Each row comes from the steps of one walk. Every step used is in the known rows, and no mark comes twice. Write the walk behind each row, first mark first.
Known rows
zopaga/zalen: [-17.4   7.5 -28.1 -11.9  30.4  11.9 -22.8   8.6  -3.3  -9.1  -3.6  -2.2
   1.4  26.6  40.0   0.3   4.8  12.7   2.1  -5.7  -2.5 -10.4  -7.8  10.9]
ponev/motuk/zopaga/bezer/zemeg: [-18.9  -4.9   9.3  22.7 -27.6  20.4   9.5  -8.2  14.2  11.4   3.1 -25.3
  28.6  -9.0  34.8  -2.9   7.8  -5.5 -13.8  -2.4  14.5  21.2 -14.3  33.9]
kuda/motuk/zugitar/lami/ponev/bezer: [-17.9 -28.5 -41.7 -10.6   9.2  -5.3   7.6  -4.8  -5.4  18.2 -12.4  -9.1
   4.7  20.7   3.3 -14.3 -16.2  -9.7   3.7   8.1  -5.3  12.6  35.4  45.9]
kuda/motuk/zugitar/lami: [  7.0 -21.4 -41.1  -3.0  50.0  22.9  10.7  24.2 -29.1  -2.5 -20.6  -4.7
 -19.6   7.7 -11.7  -9.6   2.8   8.6  10.8  -3.9  -8.7 -10.2  39.8   0.2]
kuda/bezer/zemeg/zugitar/lami/ponev/motuk: [ -4.3 -23.1  -1.0  29.6  -9.5  24.0  14.4   4.2   4.6  14.3  -3.4 -16.0
  20.4  -6.0 -14.7  21.5  -8.5  19.4 -15.4  10.6 -22.5  11.3 -16.1   8.5]
kuda/motuk: [ -6.0 -14.1 -25.1 -25.3  41.3  14.0  20.9   3.6 -15.4 -17.8  -2.6   6.3
  23.3  -5.8  24.7  18.1  -8.4  21.5 -11.0  -1.7   5.4 -19.6  22.5   0.8]
lami/zugitar: [  6.6 -19.8 -10.6 -33.2  16.2  20.7   0.2   9.3  -8.0   0.2   2.1  10.2
 -10.4   1.5  40.8  36.4 -19.5  16.3   1.6  30.6 -32.7  16.1  11.4  15.2]
zopaga/motuk/kuda: [ 25.4  -1.0 -24.5 -36.1 -11.9  32.2   8.1  -5.9 -24.3 -16.9  19.3 -12.8
  15.3  31.7   3.2  40.9  12.5 -14.6  -6.0   1.8  -1.3 -14.6  43.9   5.7]
bezer/zemeg: [  5.3 -17.6   1.2   6.8  -2.7   5.4   4.5 -12.9   1.4 -14.1 -18.9  -4.1
  30.4 -10.8  17.0   8.7   4.1   8.6 -14.0  -2.2   1.7   4.1 -14.5  17.8]
lifef/zugitar/zemeg: [ 13.1 -39.8  -2.9   0.8  20.9  36.9   8.5 -24.0  -5.5 -13.5 -12.4  15.7
 -10.9  28.0   4.7  10.2  29.3  28.1  -4.9  26.3  -3.4 -30.9 -13.7  15.5]
zugitar/lami/ponev/motuk/zopaga/bezer: [-28.2   4.0 -17.3  15.9 -30.1  28.3  13.1   6.8   3.0  27.3  22.0 -28.4
  -4.0  16.3  35.7 -15.6   7.9 -12.9 -14.0  10.7   0.3  20.5 -15.3   6.3]
bezer/zemeg/zugitar/lami/ponev/motuk/kuda: [ 11.3  -8.6   8.3   7.0 -25.6  24.9  11.2 -28.2 -20.4  10.5   7.4 -17.8
  14.2   9.2 -19.1  42.1   4.7   0.2   3.5   9.3  -8.9  -4.7  28.4  15.8]
lifef/zemeg/zugitar/lami/ponev/motuk: [ -7.6 -19.0  -7.1  35.2 -19.8  24.2   4.4  10.5 -11.6  -1.0   4.5 -16.0
   7.4   4.7  -1.6  26.0  -5.6  26.6  -4.8  23.6 -28.6   9.8 -20.8  12.5]
kuda/bezer/zemeg/zugitar: [ -8.7 -34.6   7.7 -39.0  24.4   0.1  -7.2 -24.8   4.0 -22.5   4.2 -12.8
  49.5 -25.5   0.0  13.5   2.5   2.1 -14.1 -10.3 -22.7 -21.9  -0.8   3.6]
zugitar/lami/ponev/bezer/zemeg: [ -5.5 -21.9  -9.8  19.3 -16.8  -4.8   6.2 -17.9   9.8   8.1 -20.1  -7.3
  25.7  -4.1   3.1 -12.0  -3.8  -6.5  -4.1   4.3   5.9  16.8  -0.6  43.0]
lifef/zugitar/lami: [ 25.9 -19.4 -28.4  27.3  34.3  17.6  -6.1   9.9  -0.2  -8.6 -12.2   7.6
 -29.4  10.1  -9.3   1.5  28.2  14.7  10.0   7.3 -15.5 -24.2  -9.5   1.7]
bezer/zemeg/zugitar/lami/ponev: [ -2.6 -25.7 -20.7   4.3  -2.6   4.1   2.5  11.7 -24.5   2.5  -2.3   3.2
  -4.4 -16.4 -27.8  -9.8 -16.3   3.5   4.2  17.8 -21.4   2.1 -13.3 -26.0]
motuk/kuda/bezer/zemeg/zugitar/lami: [ 17.8 -14.1  -8.3  -4.7  23.6  14.1   4.4 -17.3 -11.5 -11.1  -1.1  -6.5
   8.6  -8.9 -25.7  -5.4  25.2  -4.3   1.6  -2.5 -13.9 -31.9  12.7 -16.7]
lifef/zemeg/bezer: [-24.7  -0.1  -2.4 -19.7  -9.9  10.7 -19.3  -9.3  -9.1  -7.5   5.0 -24.5
  21.1   7.6  52.5  10.7  34.5  -2.7 -24.0  14.5 -21.1 -34.6 -13.4  12.6]
lami/ponev: [ -6.4 -23.7 -26.0  -7.6  -6.2   2.4   4.1   7.6 -21.5   1.9  -2.7   4.2
   4.9   6.3   1.8   7.4 -21.5   3.3 -15.1  20.4 -22.5  10.5 -18.5 -15.0]
zugitar/lami/ponev/motuk/zopaga/bezer/zemeg: [-17.1  -5.3   3.3  38.0 -29.9  22.7  12.3   1.3   7.5  20.8   3.6 -22.1
  17.1 -13.7  16.0 -12.5   3.1  -7.9  -7.3   3.4  13.9  24.1 -15.4  22.1]
zemeg/zugitar/lami/ponev: [ -2.1 -25.9 -28.6  -4.9   0.6   3.4   0.7  13.3 -27.3   1.0   1.1   3.3
 -10.6  -7.0 -24.8  -8.8 -15.6   4.3   0.9  19.7 -26.9  -1.6 -12.5 -33.5]
lifef/zemeg/zugitar/lami/ponev/motuk/zopaga: [ -1.8 -16.3   2.0   7.0 -39.4  29.3  17.2  -5.7  -1.6  11.1   4.9 -22.5
  20.7  28.9  19.8   2.6   1.3 -12.8  -2.5  30.4 -10.5  26.2   3.3  26.7]
ponev/bezer/zemeg/zugitar/lami: [  5.6 -19.7 -16.8  -6.8   9.0  -0.1  -2.4 -10.3  -4.6 -13.9  -9.1  -6.6
   1.4  -9.9 -11.9 -18.1  13.1   4.3   7.0  -0.3 -13.3 -15.3   0.1  -1.2]

Write each row's walk
[ -2.6 -11.7 -12.6  -3.7  13.4  15.3   7.4   1.8 -10.8  -5.0   4.8  -9.1
   1.3 -20.7  -6.7 -22.9  10.8   0.2  11.2  -1.8   0.2 -13.9   9.5 -13.6]  kuda/motuk/zopaga/bezer/zemeg/zugitar/lami
[  9.1 -29.7  -0.7 -25.8   8.0  43.9  23.1 -16.9 -20.4  -4.6  -7.3  19.4
 -15.6  23.9  22.9  11.4   6.9  26.3  -5.7  46.7 -12.9  -7.1   0.9   1.7]  lami/zugitar/zemeg
[  9.8 -20.9 -31.1  12.5  22.4  25.9   5.1  21.3 -18.0   3.1 -23.9 -17.7
 -22.3  21.6  -9.7  -0.8   9.0  13.7   3.8   0.5 -21.5   4.3  17.5  10.6]  ponev/motuk/zugitar/lami
[ 12.4 -13.7  -3.9  -4.4  29.6  31.7  20.0 -35.5  -0.2  13.0  10.9 -17.8
  36.6  21.6 -17.5  31.0  24.5 -17.8 -28.1   1.9 -23.1 -33.1  27.2   2.6]  zemeg/zugitar/lami/ponev/motuk/kuda/bezer
[-15.8 -26.1 -33.4 -17.5  -9.6 -15.5  -0.9 -17.9   0.8   7.9  -5.5  -9.0
   7.3  19.4   4.0 -16.1  -9.3 -11.0  -1.1  12.5 -15.9   6.6   7.9  29.5]  zemeg/zugitar/lami/ponev/bezer
[ -8.0 -45.4  -7.5  -9.3   4.0  44.3  20.9  -6.9 -27.8   6.2 -21.7  -6.8
  -5.9  34.3  -4.8   6.5   0.2  24.6  -9.1  25.8 -11.0   2.8  11.2  21.3]  lami/ponev/motuk/zugitar/zemeg
[-16.8 -10.6   1.8 -51.0 -13.9  19.2   4.8 -24.3  -5.5  13.5 -13.3 -11.3
   3.2  13.7  30.1  -8.1  30.7   4.6 -33.8  15.3  -6.7 -34.3 -12.9 -16.4]  zugitar/zemeg/bezer
[-30.5 -26.3  12.5 -22.2 -21.8   5.5  -8.0  -9.9   1.3  -2.0  17.3 -25.2
  31.8 -32.1   9.7   5.9 -15.1   3.4   0.5  -2.4 -12.6   8.6  -7.8  12.4]  lami/ponev/motuk/zopaga/bezer/zemeg/zugitar
[ -9.4 -33.2   6.0 -41.4   3.9  -6.7 -13.8 -17.9  -5.0 -28.3   0.7  -9.6
  34.5 -29.0   5.9  13.1  -6.3  12.6  -1.5  -6.2 -20.1 -10.6  -6.5   2.9]  bezer/zemeg/zugitar
[  0.6 -20.1   8.0   1.1 -29.0  29.9  26.0 -12.9  14.3  26.5  -3.5 -21.5
  32.8  18.5   7.9  -2.1  -2.4 -20.2 -13.5  16.4  -4.6  27.9   7.4  22.6]  kuda/bezer/zemeg/zugitar/lami/ponev/motuk/zopaga
[ -2.9 -30.2  12.4 -40.7  20.8   4.2  -6.2 -36.3  -1.3 -19.4   7.8 -15.3
  49.8 -21.0  -5.4  21.8   6.1  -5.1 -10.0 -11.0 -19.3 -27.4  15.3   6.1]  motuk/kuda/bezer/zemeg/zugitar
[ 14.0 -14.2   9.9  33.1  11.1  27.9  22.0 -27.5   4.9  14.0  -8.4 -13.0
  42.4  -3.8 -17.2  17.8  17.9 -11.3 -21.3  -1.3   1.4  -9.8  12.8  21.8]  zugitar/lami/ponev/motuk/kuda/bezer/zemeg
[  4.6 -22.2 -15.6   4.6   6.8  11.7   8.6  -4.2 -23.0  10.2   4.1  -1.3
   6.7 -10.4 -37.4  -1.7  -6.1 -10.7  -0.1  14.1 -19.7 -10.7   6.3 -23.3]  motuk/kuda/bezer/zemeg/zugitar/lami/ponev
[ 15.7 -14.2  -3.1   6.4  15.7  19.5   7.0 -16.8  -6.3  -6.2  -2.2 -12.4
  10.8  -8.0 -24.9   3.1  23.7   3.1   0.5  -1.8 -15.7 -24.9  10.5  -8.5]  ponev/motuk/kuda/bezer/zemeg/zugitar/lami
[ -7.2 -30.2 -18.9  10.2 -12.2   6.2   4.2   5.4   4.9   8.4 -16.3 -15.3
  24.4  -3.3  -4.4  -7.4 -14.5 -10.6   3.2  -1.9   6.6  26.2  21.8  55.0]  zopaga/motuk/zugitar/lami/ponev/bezer/zemeg
[  0.1 -18.7   7.2  -0.2 -42.8  25.2  21.8  -8.3   8.2  22.9  -5.6 -21.1
  22.4  16.0  11.2  -1.7  -8.7 -13.1  -4.5  20.2  -3.0  35.4   4.1  22.9]  bezer/zemeg/zugitar/lami/ponev/motuk/zopaga
[ 11.3 -16.6 -25.7 -19.0  18.4   5.3  -2.0   0.8 -16.6 -20.1  -3.6  -2.2
 -12.8  -0.8 -10.4 -11.8  15.2   9.7   2.7   5.2 -24.5 -24.5  -6.6 -31.1]  zemeg/zugitar/lami
[-11.1 -29.7 -11.1  14.5  -6.7  -2.1   2.7 -10.5   3.4  12.6 -23.7 -13.3
  22.5  -2.6  -2.0 -11.0 -10.2  -8.4   2.3   0.4   4.0  22.3  16.0  55.5]  motuk/zugitar/lami/ponev/bezer/zemeg
[-16.5 -13.1   6.8 -55.6 -10.8  27.5   4.0 -16.3  -5.7  21.8  -7.0  -5.7
  -7.4   6.0  37.2   3.9  16.9   8.3 -22.7  27.5 -14.4 -23.1  -0.5  -7.2]  lami/zugitar/zemeg/bezer
[-13.9 -30.2 -13.6  13.5   3.9   0.3   9.3  -7.2   0.9  12.9 -20.5 -10.1
  27.3 -11.4  -3.2  -7.9 -17.4  -5.1   5.4  -2.6  11.1  18.6  28.6  56.5]  kuda/motuk/zugitar/lami/ponev/bezer/zemeg
[-28.9 -24.0   2.4 -43.6 -15.3  27.6   2.1  -7.1 -12.6  31.0 -16.1 -23.1
  -0.5  12.3  15.2   0.8   9.0   6.2 -23.3  14.7 -13.6 -14.4   7.5   5.6]  lami/ponev/motuk/zugitar/zemeg/bezer
[-16.2 -19.3 -19.4   4.7  -2.6  12.6  11.3  15.8 -22.1  16.2  10.9  -2.1
   0.1 -22.0 -19.1 -20.2 -20.0  -5.7   9.2  15.1  -4.8   6.6   3.7 -20.2]  kuda/motuk/zopaga/bezer/zemeg/zugitar/lami/ponev
[ -0.3 -30.2   4.0 -44.2  15.5  13.4  -4.7 -19.4  -0.5 -22.8  15.3 -17.1
  52.1 -21.4  -9.3  24.3   2.4  -6.2  -9.0 -13.3 -15.8 -23.3  20.3   6.4]  zopaga/motuk/kuda/bezer/zemeg/zugitar
[  7.0 -22.9 -23.2   0.4   3.1  21.2   9.5  12.7 -22.8   6.1  12.3  -3.2
   9.7 -11.1 -41.4   0.7 -10.7 -11.3   0.0  12.4 -16.3  -5.9  12.9 -23.1]  zopaga/motuk/kuda/bezer/zemeg/zugitar/lami/ponev
[ 22.0  -8.7 -21.4 -27.1  35.5  38.4  19.9 -22.1   0.5  -4.9  15.2 -14.5
  44.2  32.6   0.4  31.4  28.3 -27.6 -36.3  -6.0 -12.2 -35.4  36.8   4.1]  zopaga/motuk/kuda/bezer
[  5.0 -12.7  -5.2   3.9 -41.6  28.0  26.5  -3.5   6.3  26.4  -7.6 -17.5
  12.2  35.5  19.5  -2.6  -2.5 -14.2 -12.1  24.4  -4.1  34.6   1.5  17.9]  zugitar/lami/ponev/motuk/zopaga
[-26.8 -25.4   3.8 -33.1   1.3  -3.0 -17.9 -12.6  -4.1 -20.6  14.8 -17.9
  28.7 -35.8  12.8   5.7  -4.2   9.4  -1.0 -11.5 -16.1 -11.8 -11.2   1.8]  zopaga/bezer/zemeg/zugitar
